Each row comes from the steps of one path. Every step used is in the known rows, and no mark comes twice. Write the path behind each row, first mark first.
Known rows
duza/vopug/ninap/mifaf/togatag: [-0.04 -2.14  3.47  5.12 -3.37  1.56  1.48 -1.79 -0.97  1.16 -4.98 -0.29
  1.97  0.59 -1.02  0.96  4.17 -0.31 -1.19]
nemipef/ninap: [-0.73  0.52 -2.33  0.66 -0.83  0.22  1.31 -1.42 -1.70  2.07  0.96 -0.75
 -0.99 -0.25  1.53  1.53  1.05 -1.90 -0.17]
ninap/nemipef/togatag: [ 0.67  1.18 -0.23 -0.43 -0.30  2.72  0.91 -1.79  1.24 -0.95 -0.96 -0.14
 -2.12 -1.12 -0.55  2.41 -0.02 -0.21 -1.59]
zisi/ninap/vopug/duza/mifaf/togatag: [ 0.42 -0.14  3.03  6.38 -2.03  1.79  2.93 -2.21 -2.72  0.36 -3.07 -1.04
  4.42  0.15 -0.97  1.25  2.06 -1.77 -0.20]
duza/mifaf: [ 1.13 -2.60  1.44  3.34 -3.51 -0.54  0.58 -1.47 -3.09  1.66 -1.69 -0.79
  2.04  0.54 -1.55 -3.30  3.30  0.80  1.29]
vopug/duza/mifaf/togatag: [ 0.99 -3.55  4.25  5.88 -4.81 -1.42  1.37 -3.66 -4.47  2.99 -2.46 -2.09
  7.12  0.28 -1.20 -0.13  5.40  0.42 -1.25]
zisi/ninap/nemipef/togatag/mifaf: [ 2.18  0.59  0.11  2.69 -0.73  2.86  2.56 -0.19 -0.89 -1.03 -1.28 -0.55
  0.59 -1.76 -0.31 -0.47  0.14 -2.13  0.09]
duza/vopug/ninap/zisi: [ 0.32  1.31  1.80  4.18 -3.57  2.88  1.34 -1.34  0.27 -0.55 -4.80 -2.08
  2.07 -0.81  0.43  2.77  2.03  1.51 -0.39]
duza/mifaf/togatag: [ 1.83 -4.25  3.27  3.80 -3.41 -2.56  1.70 -2.09 -3.56  3.82 -1.69  0.56
  1.17  0.36 -2.17 -3.68  6.98  1.55  0.05]
mifaf/duza: [ 0.11  2.73  0.57  0.58  0.52 -0.44 -0.54  0.26  0.43  0.05  0.91  1.03
  0.76 -0.43 -0.73 -0.24 -1.14  0.47 -0.93]
mifaf/togatag: [ 0.97 -2.39  2.66  0.63  0.11 -2.94  1.55 -0.91 -0.67  3.16  0.13  1.97
 -1.27 -0.26 -0.88 -0.48  5.26  1.08 -1.65]
togatag/mifaf: [ 0.00 -2.88 -0.79  2.31 -2.04 -1.24  1.58  0.79 -2.79  2.16 -2.39  0.22
 -0.40 -1.00 -0.84 -3.15  1.91  2.83  0.61]
zisi/ninap/mifaf: [ 1.87 -1.31  1.42  3.09 -0.96  0.00  1.27 -0.02 -3.00  0.86 -0.97 -0.52
  1.32 -0.65 -0.53 -4.16  1.23 -1.43  1.52]
duza/mifaf/ninap: [ 1.17 -2.00  3.01  3.62 -3.21 -0.66  2.51 -1.92 -1.53  1.22 -1.33 -1.22
  1.25  0.22 -1.99 -3.77  4.33 -0.32  1.65]
togatag/mifaf/duza/vopug/ninap/nemipef: [ 0.03 -0.44  0.27  4.95 -3.00  1.22  1.44 -0.29 -1.66  0.82 -4.14  0.62
  1.06 -1.25 -1.81 -1.28  1.48  2.43 -0.87]
mifaf/duza/vopug: [-0.38  3.66  1.51  1.73 -0.17  0.77 -0.29  0.46  1.30 -0.59 -1.17  1.53
  1.12 -0.24 -1.28  1.98 -0.99 -0.07 -1.02]
ninap/nemipef/togatag/mifaf: [ 0.63 -0.23 -0.61  0.67 -1.27  2.08  1.66 -1.38 -0.13  0.11 -2.12 -0.08
 -2.33 -1.56 -0.94  0.84  0.91  1.13 -1.31]
zisi/ninap/mifaf/togatag: [ 2.34 -2.37  2.70  3.37 -0.94 -1.42  2.07 -0.45 -3.25  2.39 -0.89  0.48
  0.72 -0.79 -0.91 -4.39  3.80 -0.84  0.68]
nemipef/togatag/mifaf/duza/vopug/ninap: [-0.18 -1.16  1.13  2.67 -2.23  0.16  3.64  1.09 -1.51  2.37 -2.79 -1.10
  0.67 -1.22  0.13  0.42  2.03  0.74 -1.21]
zisi/ninap/nemipef/togatag/mifaf/duza/vopug: [ 1.96  1.97  0.76  3.44 -0.83  3.27  2.48  0.03 -0.30 -1.33 -2.03  0.05
  1.02 -1.75 -0.81  0.55 -0.15 -2.23 -0.24]

Which path is each row?
[ 0.30  3.62  1.84  3.48 -1.96  1.58  0.43 -0.69  0.68 -0.33 -2.44 -0.38
  2.17 -1.04 -0.47  1.71  0.26  1.54 -1.24]	mifaf/duza/vopug/ninap/zisi
[ 0.38 -1.70  0.41  2.76 -1.86  0.05  3.17 -0.81 -0.62  0.77 -2.47  0.11
 -2.02 -1.72 -1.86 -3.03  2.63  1.88  0.49]	togatag/mifaf/ninap/nemipef
[ 0.89 -4.98  3.11  5.08 -3.42 -0.16  1.67 -2.97 -3.08  2.92 -2.78 -1.53
  2.02  0.44 -0.40 -3.19  5.60  0.60 -1.52]	vopug/ninap/mifaf/togatag
[-0.52  0.06  1.96  4.31 -2.55  3.54  0.99 -0.85  0.78 -1.28 -4.19 -0.92
  3.09  0.75 -0.13  3.31  1.21 -1.80 -0.95]	duza/vopug/ninap
[-2.68  1.34 -1.29  3.42 -1.91  1.85  2.11 -3.67 -2.40  1.89 -1.71 -1.70
  0.87  0.37  0.98  5.07  0.64 -1.38 -1.20]	nemipef/ninap/vopug/duza
[ 1.44 -0.07  0.72  3.63 -3.78  1.76  1.43 -2.37 -1.27  0.55 -2.54 -3.99
  2.23 -1.54  1.65 -0.64  2.47  3.16 -0.40]	vopug/ninap/zisi
[-0.02  3.19  1.92  3.34 -1.39  2.97  0.71 -0.95  1.42 -1.04 -2.32  0.21
  2.04 -0.39 -0.88  3.04 -0.24 -0.92 -2.24]	mifaf/duza/vopug/ninap/nemipef/togatag
[-0.96 -1.47  1.28  1.27 -1.12 -0.61  5.14  0.55 -0.64  2.42 -2.41 -1.18
 -2.29 -1.26 -0.23  0.23  2.47  0.89 -0.25]	nemipef/togatag/mifaf/ninap/vopug
[ 1.57 -1.35  2.68  3.74 -3.37  0.76  2.18 -3.12 -0.94  0.31 -1.81 -0.90
  0.48 -0.11 -2.66 -3.25  4.09 -0.19  1.07]	duza/mifaf/ninap/nemipef
[-2.35  0.44 -0.77  4.60 -3.07  1.66  2.31 -4.24 -3.48  2.46 -2.32 -1.98
  1.56  0.56  0.47  3.93  1.81 -1.13 -0.80]	nemipef/ninap/vopug/duza/mifaf
[-2.29 -0.06  2.25  5.70 -3.19  2.03  1.48 -4.04 -2.46  0.59 -4.64 -1.71
  3.67  1.18 -1.50  3.49  1.07  1.12 -0.85]	ninap/vopug/duza/mifaf
[ 2.21  1.51  0.31  2.87 -0.57  2.68  2.34 -0.10 -0.70 -1.02 -0.99 -0.26
  0.87 -1.84 -0.51 -0.53 -0.24 -1.96 -0.23]	zisi/ninap/nemipef/togatag/mifaf/duza
[-0.02  3.30  1.68  3.74 -1.38  3.02 -0.08 -1.24  1.43 -1.48 -2.28  0.55
  2.34 -0.22 -1.24  2.54 -0.45 -0.71 -1.97]	mifaf/duza/vopug/ninap/nemipef
[ 0.03 -2.37  0.77  2.59 -1.71 -1.44  3.52  0.35 -1.20  1.67 -2.02 -0.28
 -1.24 -1.40 -1.28 -3.68  2.93  1.78  0.99]	togatag/mifaf/ninap
[ 1.92  0.02  1.71  3.34 -0.74 -0.16  1.06  0.10 -2.70  0.90 -0.53 -0.02
  1.65 -0.84 -0.91 -4.27  0.64 -1.16  1.05]	zisi/ninap/mifaf/duza
[ 1.54 -1.43  2.93  3.35 -3.36  0.68  2.94 -2.78 -0.85  0.80 -1.80 -1.32
  0.19 -0.32 -2.30 -2.67  4.35 -0.45  0.78]	duza/mifaf/ninap/nemipef/togatag
[ 1.72  0.51  2.10  3.89 -1.01  0.38  1.18  0.22 -2.31  0.52 -1.56  0.23
  1.79 -0.76 -1.10 -3.17  0.79 -1.45  0.99]	zisi/ninap/mifaf/duza/vopug
[-1.93  1.61  3.35  3.15 -0.62  1.40  3.56 -2.91  1.63 -0.75 -2.06 -1.59
  0.64  0.07 -1.18  2.86  1.06 -1.05 -0.44]	mifaf/ninap/vopug/duza
[-1.41 -1.82  1.55  4.52 -2.42 -0.23  4.10 -1.23 -1.62  1.59 -3.84 -0.95
  0.09 -0.96 -1.62 -1.19  2.61  2.13  0.29]	togatag/mifaf/ninap/vopug/duza
[ 0.08  0.68  2.10  6.15 -2.03  2.80  2.44 -1.92 -2.51 -0.71 -3.05 -1.75
  4.88  0.28 -0.75  1.41  0.22 -2.15  0.42]	zisi/ninap/vopug/duza/mifaf
[-0.20 -0.98  0.52  4.89 -2.90  0.22  1.77  0.51 -2.05  1.48 -3.80  0.43
  1.57 -0.98 -1.41 -1.74  1.69  2.29 -0.50]	togatag/mifaf/duza/vopug/ninap
[-0.51 -1.52 -1.48  1.48 -2.06 -1.15  1.25 -2.23 -3.87  4.02 -0.26 -0.74
 -1.99 -0.28  0.60 -1.57  2.79 -0.38  0.25]	nemipef/ninap/mifaf
[ 0.82 -1.21  0.61  2.36 -2.79 -2.04  3.85 -0.09 -1.64  2.46 -2.70 -1.31
 -2.18 -2.88 -0.77 -4.22  3.71  5.01  1.60]	togatag/mifaf/ninap/zisi
